What can hang from each mark:
j_927: j_189 j_570 j_724 j_744
j_206: j_455 j_570
j_570: j_206 j_927
j_130: j_455 j_724
j_455: j_130 j_206
j_724: j_130
j_189: j_927

Every row comes from one small tree of marks. Brackets hold a mark, then the marks that hang from it, in the order of their numbers. Every link used is in the known rows. Which tree was each row made from?
Known rows:
[j_927 j_189 j_570 j_724 j_744]: [-0.25 -0.01 -0.02 -0.17 -0.17  0.16 -0.22 -0.02  0.25  0.16 -0.05  0.20
  0.29  0.04  0.00  0.17  0.05  0.01  0.34]
[j_724 [j_130 [j_455 [j_206 j_570]]]]: [-0.15 -0.02 -0.09 -0.03 -0.03  0.09  0.28 -0.01 -0.20 -0.08 -0.12 -0.04
 -0.06  0.02 -0.03  0.07 -0.27  0.13  0.07]
[j_206 [j_455 j_130] [j_570 [j_927 j_724]]]: [-0.20 -0.30 -0.06 -0.08 -0.05 -0.02 -0.13 -0.08 -0.25 -0.05 -0.14  0.27
  0.04  0.00  0.09  0.05  0.19  0.01  0.34]
[j_130 [j_455 j_206] j_724]: [-0.07 -0.03  0.08  0.16 -0.07  0.11  0.15 -0.01  0.00 -0.21 -0.18 -0.08
 -0.11  0.15 -0.02  0.03 -0.27  0.16  0.20]
[j_570 [j_206 j_455] [j_927 j_724 j_744]]: [-0.24 -0.16 -0.08 -0.04 -0.15  0.02 -0.14 -0.09  0.07 -0.05 -0.11  0.15
  0.11 -0.01  0.04 -0.02  0.14  0.04  0.50]
[j_724 [j_130 [j_455 j_206]]]: [-0.09 -0.05 -0.02  0.00 -0.03  0.09  0.25  0.03 -0.16 -0.12 -0.12 -0.06
 -0.04  0.05 -0.02  0.05 -0.31  0.11 -0.01]
[j_206 j_570]: [-0.11  0.02 -0.06 -0.05 -0.10  0.07  0.09 -0.01 -0.01  0.05  0.04  0.10
 -0.03  0.04 -0.05  0.09  0.02  0.09  0.03]
[j_455 j_130 j_206]: [-0.03 -0.15  0.05 -0.08 -0.04  0.03  0.02 -0.03 -0.21 -0.10 -0.21  0.09
  0.03  0.14  0.00  0.08 -0.13  0.00 -0.02]
[j_570 [j_206 j_455]]: [-0.08 -0.15 -0.02 -0.01 -0.16  0.00  0.08  0.03  0.04 -0.08 -0.12  0.07
 -0.01  0.09 -0.02 -0.02  0.02  0.05  0.13]
[j_206 j_455 [j_570 [j_927 [j_724 j_130] j_744]]]: [-0.36 -0.11 -0.15 -0.21 -0.05  0.10 -0.06 -0.07 -0.10  0.08 -0.03  0.20
  0.14 -0.18  0.04  0.06  0.10  0.08  0.37]
[j_724 [j_130 j_455]]: [-0.09  0.02 -0.06 -0.03 -0.03  0.10  0.23  0.09 -0.07 -0.04  0.05  0.00
 -0.01  0.04 -0.05  0.07 -0.21  0.10 -0.01]
[j_189 j_927]: [ 0.08  0.05  0.12  0.03 -0.10  0.04  0.00  0.04  0.01 -0.04  0.14  0.03
 -0.06  0.14 -0.07  0.04  0.03  0.10 -0.06]
[j_130 [j_455 [j_206 [j_570 [j_927 j_189]]]] j_724]: [-0.14 -0.09 -0.07  0.19 -0.13  0.04  0.08 -0.10  0.10 -0.17 -0.31  0.00
 -0.23  0.06  0.02  0.08 -0.13  0.21  0.46]
[j_206 [j_570 [j_927 j_189]]]: [-0.11 -0.07 -0.14  0.01 -0.16  0.00 -0.02 -0.05  0.14  0.05 -0.08  0.17
 -0.13 -0.02 -0.01  0.12  0.11  0.12  0.19]
[j_570 j_206 j_927]: [-0.06 -0.05 -0.10  0.10 -0.14 -0.01  0.02 -0.08  0.08 -0.12 -0.06  0.06
 -0.08  0.07 -0.02  0.00  0.03  0.06  0.19]
[j_570 j_206 [j_927 j_724]]: [-0.14 -0.11 -0.08  0.14 -0.08  0.00 -0.08 -0.11  0.01 -0.14 -0.05  0.07
 -0.03  0.06  0.05  0.00  0.05  0.06  0.31]
[j_189 [j_927 j_724]]: [ 0.00 -0.02  0.14  0.07 -0.05  0.06 -0.11  0.01 -0.05 -0.06  0.14  0.05
 -0.02  0.14  0.00  0.03  0.05  0.10  0.06]
[j_927 j_189 j_570 [j_724 [j_130 j_455]] j_744]: [-0.29  0.02 -0.08 -0.18 -0.11  0.19 -0.03  0.04  0.14  0.13 -0.03  0.12
  0.29  0.00 -0.01  0.17 -0.14  0.06  0.38]
[j_455 [j_130 j_724] [j_206 j_570]]: [-0.15 -0.07  0.03 -0.04 -0.01  0.09  0.04 -0.10 -0.18 -0.12 -0.28  0.08
 -0.02  0.11  0.01  0.08 -0.15  0.10  0.23]
[j_724 [j_130 [j_455 [j_206 [j_570 j_927]]]]]: [-0.15 -0.06 -0.14  0.03 -0.05  0.05  0.22 -0.07 -0.20 -0.13 -0.14 -0.01
 -0.11 -0.03  0.00  0.05 -0.19  0.14  0.16]
[j_130 [j_455 [j_206 j_570]] j_724]: [-0.14  0.00  0.01  0.13 -0.07  0.11  0.19 -0.06 -0.04 -0.17 -0.18 -0.06
 -0.13  0.11 -0.02  0.04 -0.22  0.19  0.29]

Write each row's tree:
[-0.33  0.04 -0.18 -0.16 -0.01  0.13 -0.06 -0.11 -0.07  0.09  0.05  0.16
  0.13 -0.15  0.02  0.10  0.02  0.10  0.33]	[j_206 [j_570 [j_927 [j_724 j_130] j_744]]]
[-0.26  0.00 -0.08 -0.12 -0.20  0.12 -0.17 -0.07  0.28  0.09 -0.13  0.15
  0.28  0.09  0.00  0.12  0.02  0.02  0.48]	[j_927 j_189 [j_570 j_206] j_724 j_744]
[-0.21 -0.06 -0.15  0.01 -0.16  0.03 -0.17 -0.10  0.23  0.01 -0.13  0.13
  0.05  0.02  0.03  0.07  0.07  0.08  0.52]	[j_570 j_206 [j_927 j_189 j_724 j_744]]
[-0.09 -0.10  0.10  0.00  0.00  0.08  0.01 -0.05 -0.14 -0.17 -0.28  0.05
  0.01  0.15  0.01  0.07 -0.20  0.06  0.14]	[j_455 [j_130 j_724] j_206]
[-0.17 -0.15  0.02 -0.10 -0.05  0.06  0.02  0.00 -0.12 -0.05 -0.19  0.18
  0.02  0.07  0.00  0.06  0.02  0.08  0.28]	[j_206 [j_455 [j_130 j_724]] j_570]
[-0.11 -0.18  0.09 -0.08 -0.04  0.06 -0.01  0.05 -0.08 -0.10 -0.19  0.16
  0.05  0.11  0.01  0.05 -0.02  0.05  0.18]	[j_206 [j_455 [j_130 j_724]]]
[-0.27 -0.10 -0.12 -0.05 -0.13  0.06 -0.16 -0.16  0.07  0.04 -0.22  0.15
  0.01 -0.05  0.06  0.12  0.06  0.11  0.45]	[j_455 [j_206 [j_570 [j_927 j_189 j_724 j_744]]]]
[-0.20 -0.06 -0.09 -0.05 -0.13  0.07 -0.21 -0.06  0.20  0.07 -0.05  0.19
  0.07 -0.03  0.04  0.13  0.11  0.08  0.38]	[j_570 [j_927 j_189 j_724 j_744]]
[-0.19 -0.06 -0.01  0.01 -0.13  0.09 -0.08 -0.07  0.06 -0.06 -0.05  0.09
  0.20  0.13  0.01  0.04 -0.02  0.00  0.26]	[j_927 [j_570 j_206] j_724]
[-0.12  0.00 -0.17 -0.03 -0.21  0.02 -0.06 -0.07  0.29  0.03 -0.13  0.12
  0.01  0.02 -0.03  0.08  0.06  0.08  0.40]	[j_570 j_206 [j_927 j_189 j_744]]
[-0.13 -0.18 -0.03 -0.08 -0.26  0.01 -0.01  0.04  0.23  0.01 -0.25  0.15
  0.11  0.11 -0.01  0.06  0.05  0.01  0.25]	[j_927 j_189 [j_570 [j_206 j_455]]]
[-0.21 -0.02 -0.11  0.01 -0.11  0.06 -0.13 -0.13  0.10 -0.04 -0.02  0.10
  0.10  0.02  0.02  0.02  0.06  0.05  0.45]	[j_570 j_206 [j_927 j_724 j_744]]
[-0.26  0.03 -0.04 -0.11 -0.15  0.14 -0.14 -0.09  0.15  0.04 -0.02  0.11
  0.32  0.10 -0.02  0.07  0.01 -0.01  0.41]	[j_927 [j_570 j_206] j_724 j_744]
[-0.19 -0.15 -0.11 -0.25 -0.13  0.02 -0.08 -0.06 -0.11  0.06 -0.12  0.29
  0.13 -0.04 -0.01  0.09  0.19  0.00  0.36]	[j_206 [j_455 j_130] [j_570 [j_927 j_744]]]
[-0.30 -0.18 -0.12 -0.12 -0.17  0.04 -0.18 -0.06  0.13  0.11 -0.14  0.26
  0.05 -0.10  0.05  0.10  0.22  0.09  0.51]	[j_206 j_455 [j_570 [j_927 j_189 j_724 j_744]]]
[-0.26 -0.07 -0.08 -0.05 -0.09  0.09 -0.12 -0.19 -0.06 -0.02 -0.12  0.12
  0.06 -0.05  0.04  0.07  0.05  0.08  0.39]	[j_455 [j_206 [j_570 [j_927 j_724 j_744]]]]
[-0.24 -0.20 -0.12 -0.04 -0.19  0.00 -0.17 -0.06  0.20  0.00 -0.21  0.18
  0.06 -0.01  0.06  0.03  0.15  0.06  0.56]	[j_570 [j_206 j_455] [j_927 j_189 j_724 j_744]]
[-0.17 -0.19 -0.09  0.09 -0.04  0.03  0.05 -0.04 -0.08 -0.14 -0.24  0.02
 -0.10 -0.01  0.09  0.07 -0.20  0.13  0.28]	[j_570 [j_927 j_189 [j_724 [j_130 [j_455 j_206]]]]]
[-0.15 -0.01 -0.11 -0.01 -0.16  0.07  0.08 -0.12 -0.02 -0.05 -0.11  0.04
 -0.03  0.01 -0.03  0.07 -0.05  0.11  0.38]	[j_130 [j_455 [j_206 [j_570 [j_927 j_744]]]]]
